Each row was made from one walk, in order. Every step used is in the known rows, and no mark comes twice. Write each row's walk.
In the rows, 128 means zero.
Known rows:
C T U S: [116  82 137 127  99 101 112 158 112 111 134 112 157 102  93 110 140 125
 160 128 128 115  89]
T G C: [108 175 105 144 111  85  92 137 126 114 126 141 146 138 118 110 116 111
 104 141 105  99 109]
G C T S: [115  78 162 130  98  89 103 145 143 135  89 144 176 100 111  99 103 110
 123 146 108 127 129]
U T G: [113 196 132 151 120 109 137 149 104 129 144 131 128 123 145  91 113 117
 112 123 119  89  83]
U T G S: [118 190 140 142 105  99 156 157  95 112 141 123 109 106 137 120 105 120
 123 120 122  96  66]
T U: [114 148 106 138  92 131  95 152 109 127 130 122 167 139  98 123 168 117
 137 126 112 111 119]
S T G: [122 166 100 140 129 161 130 139 103 119 151 122 118 138 131  95 142 111
 122 135  96 108  90]
C U T S: [115 141 189 158 106 126 153 154 129 138 107 148 143  84 125 102 159 115
 113 132 111  99 122]
X S C T: [105  34 147 128 143 138 103 139 110 138 128 148 143  94  75 115 148 108
 144 110 159 107 129]
G S C: [104  83 125 133 107 131 123 163  72 104 125 129 119  97  91 161 125 106
 126 119 148 118 100]
T G S C: [105 144  96 143 142 113 112 156  64  94 142 136 108 107  91 136  84 112
 129 124 139 108  78]
C U S T: [118  79 158 139 104 164 157 148 123 100 138 121 104  91 112 128 217 113
 123 133 109 108  98]
C T U: [112  72 124 133 110 119  94 149 109 131 131 114 180 120  92  99 150 120
 154 127 119 113 110]
G C: [108 110 136 134  80 105 100 143 132 124 109 136 155 127 119 134 157 105
 101 135 112 111 132]
C U T G: [106 160 149 166 138 111 138 144 114 121 144 137 125 106 124  90 151 121
 109 127 115  75  91]
K X S: [118 125 127 113 105 152 104 132 174 138 125 138 121 124  82 145 189  95
 129 112 119 112 156]
X S T G C: [128 167 111 124 104 147 115 119 147 125 137 151 123 132 112 114 187 109
 115 136  97  99 118]
X K: [107 119 116 136 123 139  95 144 131 134 117 126 138 142 113 109 129 107
 135 138 131 115 113]
G S T U: [130 113 112 119  64 173 137 156  90 109 137 106 132 119 105 154 199 116
 146 129  99 124  92]
K X S C U T: [102  45 168 129 117 170 131 142 134 130 132 162 105  73  67 151 223 100
 111 112 147  84 144]
G C U: [100  75 151 149  98 107 102 139 143 117 110 140 151 109  99 135 198 108
  99 137 107  97 138]
S C: [ 99  87 119 142 122 144 106 155  80 121 128 137 138 114  97 132 132 104
 117 123 142 113 119]

Write each row's walk:
[110 132 163 145  97 141 149 167  81 136 111 158 140  87 125 117 101 109
 112 129 138 113 109]	U T S C
[107 109 128 132 124 151 105 141 111 135 128 154 131 112  80 138 165 104
 128 110 153 105 137]	X S C
[101  23 150 130 131 117 122 161  82 104 131 128 127  78  93 119 100 113
 138 125 159 115  88]	U S C T
[ 98  47 177 148 104 135 156 166  73 105 128 139 108  62  97 158 173 114
 113 117 150  90  90]	G S C U T
[108  21 113 105 118 160  75 141 122 130 135 147 150 101  35 137 176 106
 159 119 142 112 143]	K X S C T U
[119 141 127 149 136 145 149 141 115  91 155 125  94 103 112 104 175 119
 125 139 103  96  77]	C U S T G
[ 91  53 134 157 142 146 107 151  91 115 129 142 135  95  78 132 171 107
 114 125 140  98 126]	S C U
[106  21 119 125 110 123 101 165  60 105 132 122 154  88  66 141 130 120
 158 124 147 120  89]	G S C T U
[127  97 136 122  83 168 154 153 102 112 132 108 107 110 124 148 178 107
 128 125 105 127  94]	G S T
[101  95 145 159 141 138 111 153 100 122 108 160 143  85  77 120 134 108
 118 137 129 112 133]	T S C U
[106   4 136 108 136 155  94 138 134 132 129 147 127  92  55 136 156  97
 141 114 149 112 144]	K X S C T
[121 104 119 120 116 164 106 112 179 112 137 156 103 113  74 134 238 100
 109 141  85  91 143]	K X S T G C U
[105  97 181 157 105 130 148 152 120 131 128 133 133  95 124 114 196 115
 106 120 123  86 113]	C U T
[125 117 105 128  79 182 122 149 100 126 141 115 151 137 112 124 205 114
 137 133  94 118 110]	S T U
[ 94  53 169 157 120 148 142 159  80 122 131 147 127  80 102 128 179 111
 103 121 145  84 108]	S C U T
[101  27 113 133 122 136  85 157  69 122 134 130 174 106  73 113 135 118
 149 127 143 114 106]	S C T U
[ 98  75 109 146 173 113  95 147  73 115 146 136 141 107  91  84  74 114
 135 129 143 102  87]	S C T G
[118 160 117 132  80 114 114 160 111 107 134 119 145 120  99 135 155 121
 141 128 122 113  99]	T U S
[113 113 124 136 148  84 119 146 105 107 138 114 127 106 105 100  84 119
 149 125 124 111  72]	C T G S
